What can hang from each mark
gosugor: befuv faniz
bifan: fonozog
puler: vapar vese
vapar: kabov puler
vese: puler revo
revo: vese
kabov: gosugor
durolak: vapar
fonozog: befuv
repen: faniz
faniz: vapar
befuv: durolak fonozog

Each row was made from one small tree. The marks that hang from a mark follow it in brackets, in alphabetical order. Every link used is in the known rows. Write each row's tree.
Known rows
faniz(vapar(kabov(gosugor(befuv)) puler)): [-1.49 -3.68  2.21  1.38 -2.41  1.57 -1.56 -1.02 -1.17  1.09 -3.85 -2.96
  1.20  3.27  3.21 -0.06  3.58  3.41 -2.60  2.27  0.67 -1.31 -0.43 -1.81
 -3.91]
revo(vese(puler(vapar(kabov(gosugor(befuv)))))): [-0.92  2.95  1.34  2.24 -0.06  0.39 -1.61  5.47 -0.47  0.83 -1.58  1.30
  6.21  4.06  1.32  3.95  0.56  1.58 -1.94  0.56  1.86 -1.36  0.31 -0.20
 -1.31]
kabov(gosugor(faniz(vapar(puler)))): [-1.71 -4.65  2.15 -3.25 -1.92  0.67  0.36 -0.53  0.02  0.15 -2.28 -3.29
  3.63  1.30  3.57 -0.54  4.06  4.83 -2.59  0.30 -0.05 -2.57 -0.74 -0.50
 -0.68]
vapar(kabov(gosugor) puler(vese)): [-0.04 -1.99  1.86  1.15 -2.91  0.96 -1.52  0.09 -1.84 -2.18 -6.22  0.49
  2.23  2.24  1.78 -2.12  1.66  2.16 -0.62  3.61 -0.69 -4.05 -0.73 -3.83
 -3.49]
fonozog(befuv): [-0.16  0.34  0.06  2.12 -0.34 -1.77  0.83  1.58 -0.19  0.50  2.99 -0.40
  1.86 -0.70  0.98 -1.14  2.30 -0.69 -0.59  1.26  0.91 -2.02  1.11  0.14
 -0.05]
kabov(gosugor(befuv faniz(vapar))): [-1.42 -4.02  0.76 -2.31 -2.32  1.47 -1.03  0.74  0.68  0.62 -0.48 -3.82
  5.30  2.80  2.95  0.90  4.34  4.87 -3.04 -0.85  0.23 -1.57 -0.85  1.17
 -0.73]
vese(puler revo): [ 0.04  0.52 -1.23  0.33 -1.47 -3.23 -0.69 -2.64 -1.83  3.36 -3.20  0.98
  2.70  3.50  1.72 -0.11 -0.59  1.97  0.58 -2.04  0.83 -2.23 -1.86  0.86
 -3.43]
gosugor(faniz(vapar)): [-2.86 -3.35 -0.83 -2.98  0.18  0.01  0.23 -1.70 -0.51  2.70 -1.27 -2.58
 -0.22 -0.01  3.37  1.05  3.85  2.12 -3.99 -1.69 -0.38 -0.49 -0.36 -0.13
  2.04]
puler(vapar(kabov(gosugor(faniz))) vese): [-2.95  1.48  0.19 -1.03 -0.58  0.63  0.12  5.04  0.41 -0.93 -3.86  1.96
  2.21  2.12  2.02 -2.04  1.58  1.73 -3.91  0.98 -1.79 -3.73  0.28 -2.12
  0.13]
revo(vese(puler(vapar(kabov(gosugor(faniz)))))): [-1.73  2.38  1.28  0.12  0.60 -0.18 -0.65  4.58 -0.85  1.35 -2.80  1.50
  5.35  2.74  2.35  3.83  1.16  2.00 -2.48  0.21  1.55 -2.22  0.48 -0.47
  0.33]
kabov(gosugor(befuv(durolak fonozog) faniz)): [-0.38 -3.03 -0.43 -2.57 -2.28  2.58 -0.81  3.89  2.05 -0.54 -3.56 -2.70
  7.22  2.04  1.62  0.90  2.72  4.85 -1.75 -0.96 -2.37 -1.92 -2.26  1.18
 -1.69]
puler(vapar(kabov(gosugor)) vese(revo)): [-2.19  1.54 -0.99 -0.17 -1.82 -0.54 -0.26  4.64  1.03 -0.77 -5.17  3.19
  2.44  5.14  2.56 -2.90 -0.62  1.37 -2.65  1.48 -1.30 -4.23  0.88 -1.59
 -2.27]
fonozog(befuv(durolak)): [-0.46  0.20 -0.98  1.51 -0.05 -2.13  1.25  2.81  1.40  0.43  0.79 -0.24
  2.04  0.43  0.66 -1.51  1.94  0.18  0.05  1.14 -1.53 -1.88 -0.59 -0.56
 -0.10]
bifan(fonozog): [ 2.46  1.55 -0.48  0.39 -0.38 -0.58  0.53 -0.32 -0.04 -0.42  0.09  1.81
  0.29 -1.06  0.81 -1.05 -0.69 -0.49  0.05 -1.02 -1.98  1.90  0.13  0.52
 -0.05]
repen(faniz(vapar(kabov(gosugor) puler))): [-2.44 -2.35  1.27 -1.78 -2.06  1.13  1.40 -0.53 -1.91  0.66 -5.31 -2.02
  1.64  4.21  4.07 -0.46  2.18  3.07 -2.12  2.29  1.34  0.15 -0.18 -1.42
 -0.76]
vapar(kabov(gosugor) puler(vese(revo))): [ 0.11 -2.53  0.56  0.75 -3.97  0.10 -1.83 -0.84 -1.76 -1.49 -7.65  1.02
  2.57  4.43  2.90 -2.46  0.68  2.45 -0.49  3.58 -0.31 -4.76 -0.19 -3.28
 -4.62]
repen(faniz): [-1.23  0.20 -0.96 -2.24 -0.48  0.41  2.04  0.69 -0.85  0.15 -1.73 -0.47
  1.75  2.22  1.26 -0.08 -0.39  0.72 -0.65  0.12  1.11  1.32 -0.12  0.16
  2.00]
kabov(gosugor): [ 0.52 -0.86  2.11 -1.23 -1.54  0.26  0.21  1.66  0.89 -1.72 -0.45 -0.31
  3.58  1.36  0.72 -0.64  0.64  2.52  1.08  1.09  0.09 -1.68 -0.48  0.78
 -1.34]
kabov(gosugor(faniz)): [-0.39 -2.19  1.23 -3.21 -1.47  0.53  0.27  0.59  0.48 -0.75 -1.22 -1.36
  4.07  0.71  2.06  0.05  2.15  3.85 -0.74 -0.04 -0.03 -2.39 -0.35  0.83
  0.39]
fonozog(befuv(durolak(vapar(puler(vese))))): [-3.74 -0.68 -0.43  1.38  0.29 -2.53  0.29  2.65  0.35 -0.34 -0.32 -0.69
  3.24 -0.54  1.03 -3.61  4.18  0.11 -1.35  1.22 -1.94 -4.41 -0.43 -3.03
 -1.12]
gosugor(befuv(fonozog) faniz(vapar)): [-2.42 -4.34 -1.75 -1.68 -1.02  3.06 -1.40  1.24 -0.07  3.09 -1.91 -4.32
  3.46  0.56  3.04  2.57  4.91  2.53 -5.86 -2.88 -0.76 -0.10 -1.03  0.98
 -0.32]
puler(vapar): [-1.67  2.58  0.82  0.00  1.29  0.48  1.16  3.75  1.97  0.48  0.83  0.06
  0.09  0.39  0.13 -1.46 -0.17  0.52 -2.95 -0.19 -0.35 -0.08  1.04 -0.05
  0.31]
gosugor(faniz(vapar(kabov puler))): [-2.75 -3.73  0.09 -1.46 -0.65  0.81 -0.91 -3.27 -1.78  2.87 -4.52 -2.74
 -1.38  0.32  3.95  0.58  4.24  2.91 -4.50  0.17  0.03 -1.37  0.17 -1.82
  0.12]
vapar(kabov(gosugor(befuv)) puler(vese(revo))): [ 0.27 -2.99  0.05  1.72 -4.66  1.00 -3.04 -0.62 -1.48 -1.18 -6.76 -0.21
  4.06  5.55  2.57 -2.00  1.18  3.17 -1.30  2.98  0.06 -4.37 -0.30 -2.84
 -5.25]
revo(vese): [-0.14  0.13 -0.40  0.33  0.63  0.48 -0.75  3.24  0.04 -1.00 -0.20  1.18
  2.26  1.55  0.74  3.86 -0.47 -1.52 -0.56  1.09  1.38  0.20  1.68 -0.55
  1.74]

Write each row's tree
[-3.34  0.76 -0.44  1.22  0.98 -2.57  0.38  2.84  1.04  0.44  1.11 -0.51
  2.54 -0.83  0.59 -2.11  3.20 -0.02 -0.23  0.78 -1.31 -2.95  0.36 -0.71
 -0.75] | fonozog(befuv(durolak(vapar)))
[-2.05 -2.12  0.45  0.48 -1.59  0.69 -1.18  1.20  0.38  1.04 -4.14 -1.27
  1.10  4.23  2.44  0.89  2.54  2.89 -1.17  1.33 -1.25 -0.42 -1.23 -0.46
 -2.64] | faniz(vapar(kabov(gosugor(befuv(durolak)))))
[-3.96 -1.95 -2.34 -1.96  0.26  2.27 -2.17  2.70  1.36  1.76 -3.52 -3.21
  4.92 -0.45  0.92  1.26  3.95  2.83 -3.98 -3.03 -2.64 -1.42 -1.38  0.50
 -0.87] | gosugor(befuv(durolak(vapar) fonozog) faniz)
[-2.10  1.25 -1.43  0.57 -2.49  0.21 -1.26  4.93  0.98 -0.49 -4.49  2.27
  3.70  6.03  2.31 -2.53 -0.22  1.75 -3.34  1.25 -0.99 -3.86  0.64 -1.11
 -2.92] | puler(vapar(kabov(gosugor(befuv))) vese(revo))
[-0.31 -1.87 -1.29  1.65 -2.67 -0.14 -2.07 -2.22 -2.34 -0.12 -7.33  1.15
 -0.50  3.26  2.40 -2.08  0.21  0.66 -1.38  2.57 -0.27 -3.44  0.14 -3.86
 -3.51] | vapar(kabov puler(vese(revo)))
[ 0.08 -2.40  2.39 -0.20 -2.47  1.60 -1.44 -1.89 -1.62 -0.09 -5.80 -1.60
  1.60  1.19  2.66 -0.70  2.23  4.19 -1.47  3.10  0.63 -3.23  0.55 -1.95
 -2.76] | vapar(kabov(gosugor(faniz)) puler)
[-2.97 -0.14 -1.34  0.79  0.21  0.48 -2.26  1.59  1.49  0.31 -0.53 -1.93
  3.24  1.68 -0.80 -0.11  2.00  1.67 -1.02 -1.11 -1.66 -0.23 -1.05 -0.18
 -1.70] | gosugor(befuv(durolak(vapar)))
[-1.34  3.60 -0.56  1.50 -0.74 -2.54 -0.61 -0.04 -1.24  4.15 -4.72  2.06
  1.46  4.20  2.10 -0.69 -1.02  2.30 -1.60 -1.10  0.85 -2.62 -0.43  0.45
 -3.86] | vese(puler(vapar(kabov)) revo)
[-4.05 -0.73 -0.65  0.02  0.30  1.18 -1.37  3.69  0.29 -0.53 -8.56  0.49
  2.07 -0.87  0.65 -1.38  2.16  0.35 -1.33  0.65 -4.26 -3.35 -1.69 -3.39
 -3.80] | befuv(durolak(vapar(kabov puler(vese))) fonozog)
[-2.51  1.06 -2.30 -0.91 -0.52 -1.10  0.65  4.11  1.47 -0.28 -2.31  2.08
  1.72  3.72  1.79 -3.22 -0.72 -0.18 -3.64 -0.61 -1.53 -2.89  0.31 -1.58
 -0.32] | puler(vapar vese(revo))
[-2.63 -2.29  0.19 -2.48 -1.36  0.88 -1.56  1.88  1.74 -0.29 -1.71 -3.11
  6.55  2.05  1.45 -0.04  3.68  5.07 -1.47 -0.89 -1.32 -2.64 -1.29  0.76
 -1.12] | kabov(gosugor(befuv(durolak(vapar)) faniz))
[-1.75 -3.28  2.64  0.47 -1.97  0.75 -0.73 -1.28 -1.32  0.81 -4.49 -2.00
  0.03  2.42  3.40 -0.33  3.14  2.87 -1.97  2.64  0.30 -1.67 -0.05 -2.12
 -3.29] | faniz(vapar(kabov(gosugor) puler))
[-2.59 -3.71 -0.59  0.76 -1.90 -0.47 -1.25 -2.24 -2.06  1.57 -6.28 -0.39
 -1.26  3.61  3.94 -1.30  2.46  0.97 -3.11  1.65 -0.53 -2.27 -0.32 -3.51
 -2.93] | faniz(vapar(kabov puler(vese(revo))))
[-4.11 -2.09 -1.59 -1.43 -0.20  0.12 -0.73  3.31  1.20 -0.50 -7.50 -0.23
  3.61  0.34  1.09 -2.18  1.59  0.69 -1.51 -0.68 -4.17 -3.61 -1.95 -2.54
 -3.85] | befuv(durolak(vapar(puler(vese(revo)))) fonozog)
[-2.13 -5.49  0.50 -3.74 -2.92 -0.18  0.08 -0.60 -0.12  0.07 -4.03 -2.15
  4.43  3.34  4.63 -1.54  3.67  4.46 -2.97  0.10 -0.66 -4.06 -1.09 -1.29
 -1.05] | kabov(gosugor(faniz(vapar(puler(vese(revo))))))
[-3.16  0.48  0.22  2.33  0.41 -2.05 -0.46  1.55  0.03  0.67 -1.35 -0.80
  1.60 -0.57  1.19 -2.44  3.62  0.61 -0.74  2.27 -0.91 -3.63  0.64 -2.02
 -2.18] | fonozog(befuv(durolak(vapar(kabov puler))))
[-4.79 -0.02  1.06  1.17  0.15 -0.42 -2.45 -0.96 -2.41 -0.44 -4.19  0.25
  0.14 -0.98  0.79 -2.25  3.15 -0.10 -1.81  1.62 -0.11 -3.96  1.06 -3.84
 -2.86] | durolak(vapar(kabov puler(vese)))
[-2.99  0.05  1.35  1.86 -0.48 -1.99 -0.26  2.40  0.35 -0.14 -1.59 -0.93
  3.49  0.26  1.50 -2.68  3.88  1.71 -0.08  2.82 -0.91 -4.49  0.40 -1.79
 -2.86] | fonozog(befuv(durolak(vapar(kabov(gosugor) puler))))
[-4.44  0.21 -0.15 -1.82  0.61 -0.57 -1.33  1.18  0.99  0.16 -5.27 -0.03
  1.75  0.60  1.07 -0.49  2.46  2.82  0.06  0.60 -2.52 -2.73 -0.60 -0.89
 -1.18] | befuv(durolak(vapar(kabov(gosugor(faniz)))))
[ 2.04  1.60 -1.37  1.70 -0.39 -2.21  1.56  1.81  1.00 -0.16  0.83  1.59
  1.92 -0.76  1.39 -2.26  0.81 -0.30  0.10 -0.10 -3.18  0.40 -0.26  0.07
 -0.07] | bifan(fonozog(befuv(durolak)))
[ 0.20 -2.40  1.35  2.22 -3.65  1.91 -2.68  0.37 -1.61 -1.91 -5.23 -0.60
  3.60  3.46  1.55 -1.68  2.28  2.71 -1.37  3.32 -0.14 -3.64 -0.80 -3.43
 -4.13] | vapar(kabov(gosugor(befuv)) puler(vese))
[-0.81 -3.06  1.25 -0.45 -2.96  1.13 -1.53 -0.73 -2.06 -1.31 -6.85 -0.39
  2.51  1.68  2.92 -1.70  2.86  3.26 -2.07  2.89 -0.67 -4.70 -0.67 -3.80
 -2.26] | vapar(kabov(gosugor(faniz)) puler(vese))
[-4.09 -0.97 -2.36 -0.94  0.15  1.09 -3.05 -0.13  0.35  2.16 -3.33 -2.54
  2.59  1.11  1.14  1.06  3.77  3.27 -3.16 -1.56 -1.69 -1.47 -0.53 -0.21
 -0.38] | gosugor(befuv(durolak(vapar(kabov))) faniz)
[-2.72  2.92 -0.72  1.05  0.39  0.29 -0.02  4.80  0.24 -0.54 -3.17  2.90
 -0.32  1.73  0.85 -2.05  0.31 -0.76 -3.45  1.02 -1.80 -2.17  0.35 -2.73
 -0.02] | puler(vapar(kabov) vese)
[-2.65  2.11 -2.27  0.45 -0.84 -0.73 -0.55  3.58  0.37  0.35 -5.03  3.38
  0.22  4.27  2.13 -2.51 -1.07 -0.25 -3.43  0.84 -1.26 -3.07  1.06 -1.94
 -1.35] | puler(vapar(kabov) vese(revo))
[-4.94 -1.40  1.96 -0.77 -0.79  0.08 -2.46 -0.54 -2.11 -0.97 -5.02 -0.68
  2.74 -0.49  2.13 -2.30  4.45  2.37 -2.28  1.64 -0.16 -5.58  0.80 -3.23
 -2.55] | durolak(vapar(kabov(gosugor(faniz)) puler(vese)))
[-2.88  0.69 -1.40 -1.61 -1.81 -0.38 -0.31  4.01  0.78 -0.16 -5.77  2.42
  2.69  4.82  3.19 -2.48  0.30  2.25 -3.91  0.81 -1.37 -4.69  0.91 -1.44
 -1.20] | puler(vapar(kabov(gosugor(faniz))) vese(revo))
[-0.89  2.71  0.12  1.69 -1.95 -1.70 -1.48  0.99 -0.59  3.50 -4.31  0.99
  4.63  5.90  2.34 -0.51 -0.29  3.86 -1.59 -0.85  1.26 -3.09 -0.78  1.06
 -5.17] | vese(puler(vapar(kabov(gosugor(befuv)))) revo)
[-3.87  1.00 -0.73 -0.24  1.09  0.99 -1.22  4.06  1.11  0.35 -6.81  0.85
  1.28 -1.20  0.08  0.43  1.29  0.05 -0.18  0.04 -3.68 -1.79 -0.83 -0.76
 -3.15] | befuv(durolak(vapar(kabov)) fonozog)
[ 0.78 -1.34  3.02  1.41 -2.51  1.35 -1.42 -1.08 -1.35 -0.98 -5.18 -0.70
  1.25  1.81  1.51 -1.08  0.95  3.02  0.03  3.96  0.74 -2.69  0.44 -2.08
 -4.04] | vapar(kabov(gosugor) puler)
[-3.80  0.00 -0.52  2.28  0.20 -2.30 -0.33  2.37 -0.32 -0.04 -2.06  0.02
  2.16 -0.20  1.34 -2.94  3.99 -0.07 -1.12  2.19 -1.81 -4.57 -0.10 -3.25
 -1.81] | fonozog(befuv(durolak(vapar(kabov puler(vese)))))
[-0.36 -0.84 -0.24 -0.10 -2.09  1.59 -2.22  0.80  0.20  0.30 -4.92 -0.69
  2.94  3.15  1.62  1.24  1.67  3.98 -0.59  1.39 -0.98 -1.69 -0.63  0.18
 -1.96] | vapar(kabov(gosugor(befuv(durolak) faniz)))
[-4.38 -1.07  1.34  0.01 -1.66 -0.84 -2.56 -0.49 -1.71 -1.02 -5.65  0.38
  2.76  1.59  2.12 -2.88  2.72  1.80 -1.03  2.20  0.26 -5.61  1.25 -2.89
 -4.40] | durolak(vapar(kabov(gosugor) puler(vese(revo))))
[-3.89 -2.65 -1.55 -1.34 -0.08  1.22 -2.39 -0.73  0.66  1.68 -2.27 -4.40
  3.74  0.77  1.18 -0.13  4.36  4.01 -3.94 -1.97 -1.58 -1.72 -1.11 -1.18
 -0.52] | gosugor(befuv(durolak(vapar(puler))) faniz)
